Each row was made from one small tree. The marks that hang from a mark follow it in brackets, in alphabetical order. Every link used is in the known rows. Write each row's tree.
Known rows:
R(Z): [ -8  20   6  12 -11  12   2  21 -47  15 -20   5   8 -11  12 -32  -8  -9
  -1 -12   3]
D(N V Z): [-32  -9  -1  -6 -14 -39 -25 -63 -45 -20  33   8  26 -25 -19   4 -16  11
  27  16 -14]
M(V(D(Z) Q)): [-23 -26 -18  -2  -4 -63  12  34  10  20 -13 -18  -1 -87  -5  -1 -15   9
  -9  28  34]
E(U): [  7  13   8  20  10  70   5  12  -2   7 -35  28  -9  -6   5  -9  21  11
   4 -25 -18]
Q(U V(D M)): [ 21  -1   0  -1  30  24   9  13  44   3 -22 -14 -21  77   7  17   7 -13
 -15   8  12]
Q(U V(D(Z) M)): [ -6  -8  -9 -12  21  -3  -6  -3  35  -1 -17 -21 -17  27  -5  26  -7  -6
 -16  14  17]
Z(D): [-12  24  11   1 -27  13  15   7 -25 -14 -13 -10 -17 -50  -6 -32  -9  -9
   3 -24 -31]
Z(D(V(M(U)))): [  1  12   9 -26 -51  32 -12 -19  10 -43  87  17 -35  48   0  13 -15 -18
 -12  -4 -20]
Z(D(N)): [-10  24   8  -2 -19 -24   7 -35 -63  -9 -29  -3   8 -62 -13 -22 -10   3
  18 -23 -20]
Q(U V(D(N) M)): [ 18  -4  -4  -4  37  -8   0 -28   2   6 -37  -8   4  63  -1  28   3   1
  -2  13  23]
U(Q(V(D M))): [ 33  -5   2   2  20  18   9  15  39  18 -19 -30   8  38   8  23   6   8
  -5 -13 -28]
R(Z(D(N V))): [-17  25   5 -13 -39 -20  -9 -45 -89 -10  16  19  31 -23  -5 -39 -16 -22
  14   1   9]
D(N V): [ -6  -1   9   4  -8 -13 -12 -53 -39 -16  27  14  21  20  -7  -6  -5   5
  26   8 -17]
R(Z(D(V))): [-18  28   8  -8 -48  16  -1  -6 -49 -11  31  13   5  -8   3 -51 -14 -35
   0  -2  -4]
Q(U V(D(N))): [ 22  -1  -5  17  41 -11   2 -27   4   4 -29 -13   6  10  -6  10  12  -2
  13  10  22]
D(V(M Q(U)) Z): [-52 -26  -5 -22   1  17 -18  29  37 -30  12  31 -41  74  -6  13   1  -3
 -23  26  20]
U(Q(V(D(N)))): [ 35  -4  -2  19  32 -14   1 -26   6  19 -25 -29  36 -26  -4  11  14  18
  25 -11 -22]
R(Z(D(V(Q)))): [-30   2   2  -1 -49  19   2  49 -29 -20   9  20   0  -8   0 -48  -5 -35
 -14  14  21]
E(U(Q(V))): [  5  10   6  34  41  86  -5  23  39  14 -43  11  -3  14  13  10  45  13
  -7 -27 -50]
M(V(D)): [ 16   7  -1   2   6 -43  24  -2   6  29   3 -18   1 -41  10 -13 -12   5
   4   6   9]
R(Z(D)): [-12  35   7  -3 -35  10   9  20 -62   3 -20  -1  -2 -55   4 -49 -13 -25
  -2 -21  -1]
V(D(N) M Q): [ 21 -27  -6 -12  -2 -31  14  18 -17   8 -54   3  24  10  -9  14 -13  16
   6   4  31]

Which tree is each row?
[ 14 -21  -7 -16  29 -12  11  18  12   5 -60  19  -6  44  -6   9   7  13
  -1   0  55] : V(D(N) M Q(U))
[ 17 -21 -11  11   0 -21  12  45  42   9  37  -3 -25 -30  10  14  -3   4
 -14  19  41] : M(U V(D Q))
[ 14  -4   7 -17   6   9 -30 -50  15 -16  77  32   0  75   6  39   7  21
   7 -14 -23] : D(N V(M(U(Q))))
[ -6 -15 -11   0  42 -56  16   6  11  26 -39  12  -8 -12   3  -3  12  12
  -3  21  62] : M(V(D(N) Q(U)))
[-21  21   7 -32 -45 -18 -12 -41 -90  -7   6  26  29  29  -1 -19 -25 -18
  -3   4  10] : R(Z(D(N V(M))))
[-44 -32  -5   3 -26   4 -13  28   8 -29  25   9  -6 -12 -14  -4  -6  -3
  -1  28   0] : D(V(Q) Z)
[ -1  16   4   9  25  -1  -7   0  41  15  60   3 -34 -10  24  15  14  20
 -13 -18 -23] : M(U(Q) V)
[ -5   3   9   8  23  33  -7  20  23   4 -23 -20  -7  62  14  28  14  10
 -20 -13 -56] : U(Q(V(M)))
[-13 -14   3 -18 -53  37 -10  37  23 -51  64  25 -42  51  -2  16  -7 -19
 -27  13   2] : Z(D(V(M(U) Q)))
[ 22   3  -1  18  34  22  11  13  46   1 -19 -21 -22  23   3  -3  14 -16
  -1   7   8] : Q(U V(D))
[ -11   -5  -14  -10    7 -101    2  -57  -43   31    0  -17   35  -98
  -10    6  -26   21   19   17   23] : M(V(D(N Z)))
[ 10 -12 -13  10  25 -44 -12 -40  -1  15 -20 -34  42 -71 -16  20   1  22
  26  -5 -19] : U(Q(V(D(N Z))))
[  1 -19  -8   9   4 -39  26  46  21  25 -15 -13  -4 -42   7  -8  -3   4
 -10  20  31] : M(V(D Q))
[ 12   4   5  30  22  46 -17  18  48 -13  43 -14 -25  17  13  32  24   4
 -12 -12 -44] : M(U(Q(V)))
[-13  13   9  -7 -31 -17  -4 -53 -52 -27  23  10  12 -20 -16 -24 -10  -7
  21  -1 -21] : Z(D(N V))
[ 59   1   2 -15   7  28   2   5  65  10  40   1 -16  24   8  24   2  19
   5 -37  -6] : V(D M(U(Q)))
[ 38  -1   1  20  25  16  11  15  42  16 -12 -36  15 -11   4   1  17   5
  11 -13 -30] : U(Q(V(D)))
[ 22  -5 -11  17  29  50  -4   2  52  24 -31  -7  19 -55  -5  13  28  16
   7 -19 -21] : E(U(Q(V(D(Z)))))
[-34  -1   4 -22 -54  19  -1  51 -36 -16   4  27  -3  46   5 -28 -15 -31
 -29  16  20] : R(Z(D(V(M Q))))
